Each row comes from the steps of one walk. Every step used is in the known rows, and no mark comes twice. Write the walk behind each row, first mark first.
Known rows
motan-golof-favobo-guron: [-1.530  0.090  0.890 -0.214  1.508 -0.772  1.707  0.711 -0.386  0.223
 -0.717  0.205  1.738 -0.174 -0.546  0.370 -0.152  0.338  0.261  0.001
 -0.240  0.370  0.963  1.336]
matega-guron-viriv-mido-favobo: [-2.978 -0.228 -0.204 -0.196  1.329 -0.499 -3.016  1.965  0.914 -0.147
 -1.053 -2.004 -0.555 -1.340  2.294  0.028 -0.203  0.575  0.171 -0.966
  0.237  0.301  1.222 -0.480]
golof-favobo-mido-viriv-guron: [ 0.913  0.096  0.250 -0.332  0.911 -1.755  1.761 -0.331  0.660 -1.440
  0.086 -1.496  0.744 -1.079 -0.289  0.670  0.023 -3.083 -0.399 -0.589
  1.022 -0.490  1.861 -1.094]
guga-sofe-golof-motan: [-1.165  0.140 -1.436  0.747 -2.416  0.794  1.170 -0.068 -1.247 -0.096
 -2.591  1.077 -0.893  1.361  0.397  0.031  0.135  0.487  0.041  1.091
  0.351 -0.613 -2.871  0.578]
mido-viriv-guron: [ 1.941  0.618 -0.616 -0.600  0.640  0.136  2.777 -0.224 -1.253 -0.497
 -0.884 -2.316  0.255  0.876 -0.656  0.156  0.200 -1.588 -0.455  1.024
  0.918 -0.246 -0.574 -1.279]
matega-guron-favobo-mido: [-3.692 -0.412  0.594 -0.012 -1.219 -1.017  0.445  1.137  0.788 -0.336
 -4.299  1.343  0.465 -1.079  0.095 -0.209  0.682 -0.450 -0.222  0.142
 -0.588  1.379  0.888  0.485]
motan-golof-sofe: [-0.204  0.187  0.262 -0.307  2.113 -1.380  1.087 -1.412 -2.188  0.995
 -2.339 -1.677 -0.218  0.885 -1.352  0.296  0.307  0.493 -0.016  0.098
 -0.057  0.205  0.333  1.402]
motan-golof-favobo: [-3.239  0.631  1.004 -0.045  2.204  1.196  0.819 -0.097 -0.681  0.020
 -1.086 -1.275  1.312  0.892 -0.586  0.235  0.000 -1.013 -0.260  0.212
  0.630 -0.206  1.751  1.486]
motan-golof: [-1.739  0.657  0.857 -0.320  1.343  1.364  1.769 -0.734 -1.446  1.035
 -1.188 -0.963  0.514  1.373 -0.846 -0.104  0.431 -1.254 -0.155  0.541
 -0.087  0.813 -0.056  1.309]
guga-sofe-golof: [-2.726 -0.197 -1.128  0.184 -1.615  2.540  1.753 -0.984 -0.716  0.130
 -0.157  1.198  1.364  2.233  0.230  0.295  0.040 -0.047 -0.203  1.431
 -0.944 -0.383 -1.733  0.450]
sofe-golof-favobo-guron: [-0.958 -0.225  0.877 -0.145 -1.342 -0.603  0.914  0.705  0.357 -0.162
 -1.850  2.417  1.142  0.466 -0.202  0.424 -0.541  2.118  0.284  1.369
 -1.847  0.535 -1.410 -0.265]
golof-viriv-guron-matega: [ 0.813  0.523 -1.149  0.281  0.450  1.362  0.003 -1.483 -0.451 -0.028
  2.497 -1.526 -0.653  1.772 -1.063 -0.280  0.345 -0.278  0.047  1.583
  1.352 -2.448 -0.600 -0.191]
golof-viriv-mido-favobo-guron: [ 2.901  0.025  0.357  0.124  0.271  1.164 -1.429  1.142  0.152  0.853
  1.938  0.103 -1.448 -1.394  0.250 -0.322 -0.226  1.984  0.425 -0.506
 -0.286  0.432 -0.635  0.633]
kotad-golof-sofe-guga: [ 3.848  0.509 -0.033  0.142 -1.311 -2.389 -0.747 -1.283 -1.066  0.943
 -3.785 -0.066 -0.458  0.960 -1.729  0.854  0.559 -0.466 -0.143 -1.384
 -0.600  0.665 -0.444 -0.455]
matega-guron-viriv-mido: [-1.795 -0.704 -0.484 -1.072  0.409  0.123 -2.033  1.409  0.442  0.710
 -2.730 -2.192 -1.037 -1.281  0.889  0.373 -0.010 -0.375  0.005 -0.740
 -0.025  0.247  0.425 -0.632]
guga-sofe-golof-viriv-guron-favobo-mido: [ 0.990 -0.998 -2.599  0.418  0.054  2.526  0.503 -1.276  0.346 -0.778
 -1.197  0.839 -0.743  0.091 -0.745  0.104 -0.208 -0.125 -0.273  0.033
 -0.364 -1.119  0.892  0.240]
kotad-golof-viriv-guron-favobo: [ 4.244  0.578 -1.310 -0.210  0.197  1.167 -0.592 -0.548  0.035 -0.307
 -2.841 -1.780 -1.144  0.679 -1.746 -0.247 -0.176  0.748 -0.523 -0.296
  0.697 -1.019 -0.151  0.411]
sofe-golof-viriv-mido-favobo: [ 1.726  0.270  0.692  0.159  0.126  2.622 -2.984 -0.468 -0.301  0.741
 -0.397 -0.074 -2.570  0.484  0.554 -0.318 -0.792  1.474  0.017  0.278
 -0.720  0.444 -0.358  0.031]
kotad-golof-favobo: [-0.481  0.882  0.952 -0.107 -1.303 -0.549 -0.282 -0.279  0.891 -0.319
 -0.558 -0.585  1.666  0.853 -0.447  0.499 -0.100 -0.697 -0.393 -0.451
  0.166 -0.696 -0.228  0.655]
matega-guron: [-3.230  0.039  0.373 -0.431 -1.399 -0.651  1.003  0.686 -0.101  0.290
 -4.071 -0.555  1.009  0.527  0.269  0.455  0.370 -0.145  0.002  1.190
 -0.559  0.456 -0.937  0.530]
guron-favobo-mido-viriv: [ 1.218 -0.071  1.219  0.215 -0.375 -0.242  1.469  0.115 -0.302 -0.431
 -1.803  0.984 -0.623 -0.898 -1.004 -0.763  0.981 -2.249 -0.563  0.204
  0.393  1.934  1.100 -0.919]
viriv-mido-favobo-guron-matega: [-2.960  0.469  0.413  0.590 -0.234 -0.248 -0.541  1.003 -0.039 -0.063
  7.561  2.111  1.090  0.232  1.950 -1.165  0.013  2.360  0.369  0.323
  0.686 -0.422 -1.013 -0.231]
kotad-golof-viriv-mido-favobo: [ 3.681  0.742  0.659  0.049 -0.516  0.798 -3.441 -0.744  0.560  0.801
  1.313 -1.419 -1.623 -0.260  0.292 -0.059 -0.446  0.218 -0.068 -1.770
  0.390 -0.067  0.012  0.865]
sofe-golof-viriv-guron: [ 2.728  0.114 -0.908 -0.466 -0.081  1.664  0.172 -1.425 -0.619  0.395
 -3.452 -1.201 -1.693  1.520 -1.283  0.451 -0.519  0.486 -0.037  1.547
 -1.106 -0.658 -1.532 -0.402]
guga-sofe-golof-favobo-guron-matega: [-4.108 -0.786 -1.047  1.035 -1.656 -0.410  0.815 -0.476  0.406 -1.030
  4.534  3.678  3.052  1.751  1.164  0.206 -0.380  1.667  0.432  1.556
 -0.105 -1.890 -0.412 -0.178]

Write each row's walk
[ 1.361  0.596 -1.030 -0.207  1.512  1.395  2.525  0.822 -1.418 -1.266
 -1.978 -1.500  0.045  0.752 -0.759 -0.767  0.236  0.156 -0.843  1.315
  1.600 -0.120  0.424 -1.346]
mido-viriv-guron-favobo
[-3.802  0.029 -0.010 -0.051 -0.582  0.687  0.700  1.902 -0.305 -0.429
 -4.971  0.326  0.748  0.407  0.092 -0.452  0.396  1.383 -0.393  1.444
  0.090  0.588  0.181  0.447]
matega-guron-favobo
[-3.251  0.108  1.669 -0.084  1.544 -0.456  0.613 -0.932  0.405  0.126
 -0.427 -0.143  1.043 -0.679 -0.559  0.394  0.264 -2.842 -0.081 -1.091
 -0.046  0.526  2.492  1.491]
motan-golof-favobo-mido
[-0.540 -0.748  1.020 -0.067 -1.005 -2.679  0.809  0.549  0.159 -0.668
 -4.948  0.930 -0.232 -1.524  0.028 -0.059  0.609 -1.799 -0.277  0.066
  0.169  2.241  2.053 -0.774]
matega-guron-favobo-mido-viriv
[ 1.290 -0.649 -0.392 -0.969  0.418  0.623 -0.439  1.640  0.233  1.164
  0.966 -0.420 -0.989 -1.663 -0.060 -0.159  0.246  0.662  0.249 -0.890
 -0.750  0.648 -1.490 -0.851]
favobo-guron-viriv-mido
[-0.244 -0.733  0.050 -0.817  3.436  0.053 -1.297  1.439  0.202  0.630
  0.484 -1.346 -0.301 -1.947  0.074  0.249 -0.517  0.214  0.278 -2.007
  0.256  0.178  2.271  0.254]
motan-golof-favobo-guron-viriv-mido
[-2.449  0.338  0.962  0.001 -0.629  1.356  0.139 -0.059  0.059 -0.331
 -2.497  0.879  0.778  1.471 -0.205  0.241 -0.391  0.714 -0.269  1.679
 -0.981 -0.204 -0.628 -0.116]
sofe-golof-favobo
[ 3.013  0.227  0.407 -0.477 -0.589 -3.936  0.617 -1.522  1.340 -1.276
  0.078 -1.496  1.031 -0.963 -0.274  1.043 -0.309 -3.474 -0.412 -2.123
  0.758 -0.276  1.725 -0.936]
kotad-golof-favobo-mido-viriv-guron
[-1.259  0.669  0.731  0.508 -0.557 -0.887  1.533  1.482  0.193 -0.074
  1.186  1.397  1.540  0.133  0.638 -0.424  0.355  1.700  0.379  0.858
 -1.120  0.888 -1.895  0.417]
mido-favobo-guron
[-1.733  0.389 -0.817 -0.124  0.693  1.396  2.061  0.541  0.217 -0.830
 -0.313  0.041  0.549 -0.333 -0.636 -0.708  0.565 -0.342 -0.637  0.044
  0.130 -0.200 -0.013 -0.050]
viriv-guron-favobo-mido
[ 2.050  1.224  0.359  0.146 -2.882 -2.209  0.079 -0.143 -0.417  0.457
 -3.348 -0.518 -1.449  0.413 -0.484 -0.084  0.459 -0.490 -0.031 -0.596
  0.702  0.139 -3.040  0.732]
kotad-golof-motan
[-0.388 -1.019  0.136  0.464 -1.264 -0.973  0.970 -1.520  0.615 -1.135
  0.012  1.533  1.166 -0.140  0.457  0.945 -0.169 -2.957 -0.177 -0.202
 -0.155  0.154  1.809 -0.709]
guga-sofe-golof-favobo-mido-viriv
[-1.268 -1.390 -1.617  0.361 -0.130 -0.345  0.076  0.769  1.163 -0.725
 -0.483  1.334  1.402 -0.213  0.552  0.865 -0.411  1.078  0.432  0.169
 -1.229 -0.836  0.000 -0.599]
guga-sofe-golof-favobo-guron-viriv
[-2.390  1.042  0.572  0.059  0.663  2.755 -0.552  1.072 -0.301  0.162
  3.021 -0.606  0.240  0.187  1.330 -0.762 -0.023  0.870 -0.352 -0.121
  0.550  0.064 -0.577  0.446]
viriv-mido-favobo
[-0.882  0.285  0.797  0.446 -2.169 -3.273 -0.264 -0.393  1.220 -0.496
  4.109  2.103  2.412  0.790  0.202  0.123 -0.051  0.898  0.325 -0.090
  0.326 -1.135 -0.582  0.017]
kotad-golof-favobo-guron-matega
[-1.382  0.015  0.448  0.276  2.679 -3.129  0.998 -2.207 -0.267 -1.308
  3.843 -1.032  1.131  0.114  0.206  0.241 -0.058 -3.830 -0.049 -0.763
  2.357 -0.882  4.258 -0.737]
motan-golof-favobo-mido-viriv-guron-matega
[ 1.223 -0.319  0.505  0.734 -0.828 -0.116 -3.009 -0.646  0.008  0.533
  4.201  2.693 -1.776  0.442  1.121 -0.687 -0.739  2.885  0.779  0.696
 -0.526  0.084 -0.737 -0.644]
sofe-golof-viriv-mido-favobo-guron-matega
[-0.885  0.471  0.465 -0.069  0.005  0.700  0.218  1.925 -0.019  0.379
  3.323  0.996  0.663 -0.824  1.372 -0.629 -0.147  2.212  0.175 -0.356
 -0.368  0.644 -1.552  0.251]
viriv-mido-favobo-guron
[ 2.282  0.002  0.438 -0.758  2.092  3.360 -1.291 -1.098 -1.518  1.936
 -0.508 -2.293 -2.427 -0.152 -1.250 -0.017 -0.173 -1.091 -0.099 -0.830
  0.678  0.313  1.196  1.589]
motan-golof-viriv-mido
[ 0.046 -0.875 -1.338  1.141 -0.915  0.982 -2.241 -0.912  0.064 -0.004
  6.746  2.818 -0.231  0.702  1.935 -0.394 -0.724  2.558  0.733  0.286
  0.198 -1.292 -0.162 -0.012]
guga-sofe-golof-viriv-mido-favobo-guron-matega
[-2.080 -0.525 -0.242 -0.452 -0.115 -1.543 -0.627  0.927  0.649  0.289
 -4.942 -1.823 -0.198 -0.428  0.168  0.521  0.491 -0.764  0.222  0.436
 -0.638  0.466 -0.030 -0.474]
matega-guron-viriv
[-0.896 -1.586 -1.887 -0.327  0.434  1.312 -1.232  1.164  0.974 -0.286
  1.589  0.916  0.577 -1.015  1.188  0.672 -0.917  1.530  0.245 -1.059
 -0.607 -1.120  0.463 -0.759]
guga-sofe-golof-favobo-guron-viriv-mido
[ 5.263  0.155  0.547 -0.110 -1.175 -1.225 -2.661  0.025  0.856  0.945
  1.803  0.124 -1.223 -1.303  0.253  0.075 -0.568  1.474  0.451 -2.041
 -0.530  0.596 -0.690  0.772]
kotad-golof-viriv-mido-favobo-guron
[-3.105  0.663  0.692  1.196 -0.791 -1.730  0.738  0.536  0.158 -0.435
  5.414  2.510  1.963  1.104  1.232 -0.969  0.545  1.863  0.581  1.597
 -0.009 -0.155 -1.522 -0.118]
mido-favobo-guron-matega
[ 1.979  0.056 -0.030 -0.554 -0.060 -1.647  2.573 -0.996 -0.207 -0.445
 -0.113 -1.293  0.038 -0.615 -0.552  0.294  0.454 -3.386 -0.305 -0.280
  0.227  0.577  0.023 -1.234]
favobo-mido-viriv-guron
[ 0.997 -0.453 -0.152 -0.372 -0.166 -0.964  0.776  1.252  0.424  0.729
 -1.210 -0.098 -0.176 -0.853 -0.762 -0.040  0.712  0.037  0.448  0.333
 -1.411  0.828 -1.899 -0.733]
favobo-guron-viriv
[ 0.316  0.127 -0.089  0.128 -0.357 -2.506  1.792 -1.943 -0.153 -0.800
  4.088 -0.101  0.430  0.330  0.094 -0.184  0.627 -3.315 -0.083  0.298
  1.283 -0.547  0.589 -1.715]
favobo-mido-viriv-guron-matega
[ 2.507 -0.532 -0.048 -0.859 -0.114 -1.815 -2.412  1.175  1.783  0.264
  1.122 -0.635 -0.054 -2.025  0.246  0.570 -0.608  0.586  0.176 -2.718
 -0.265 -0.229  0.171 -0.599]
kotad-golof-favobo-guron-viriv-mido
[ 2.077  0.435 -1.491 -0.020  1.561  3.418  0.636  0.533 -0.676 -0.418
 -2.598 -1.881 -1.302  0.533 -1.694 -0.670  0.181  1.229 -0.535  1.231
  0.915 -1.289 -0.002  0.225]
golof-viriv-guron-favobo
[ 2.133 -0.405 -0.681 -0.058  0.108  1.364 -0.212 -1.045  0.249 -0.268
 -3.781  0.686 -2.232 -0.127 -1.407 -0.289 -0.221  0.268 -0.242  0.470
 -1.122  0.335  0.362 -0.387]
sofe-golof-viriv-guron-favobo-mido
[ 1.810 -0.069  1.595 -0.202 -1.296 -1.462  1.677 -1.067 -0.107  0.329
 -0.810  0.122 -0.417 -0.802 -0.836  0.107  0.956 -3.891 -0.202 -0.073
 -0.312  1.861 -0.182 -0.754]
favobo-mido-viriv
[ 1.811 -0.895 -1.281  0.488 -0.613  1.807 -1.438  0.042  0.035  0.400
  2.519  1.721 -0.612 -0.378  1.324  0.169 -0.899  2.407  0.521 -0.394
 -0.949 -0.184 -0.560  0.519]
guga-sofe-golof-viriv-mido-favobo-guron
[ 1.076  0.517  0.728  0.118  2.960  2.569 -2.269 -0.518 -1.053  1.106
  0.983 -2.186 -1.935 -0.205  0.186 -0.365 -0.387 -0.287  0.043 -1.026
  0.884  0.400  1.964  1.705]
motan-golof-viriv-mido-favobo
[ 1.073  0.044  0.330  0.812 -0.062  0.270 -2.277  0.274  0.174  0.450
  6.083  1.205 -0.991 -0.397  0.919 -0.873 -0.050  1.988  0.649  0.110
  0.817 -0.679 -0.237  0.104]
golof-viriv-mido-favobo-guron-matega
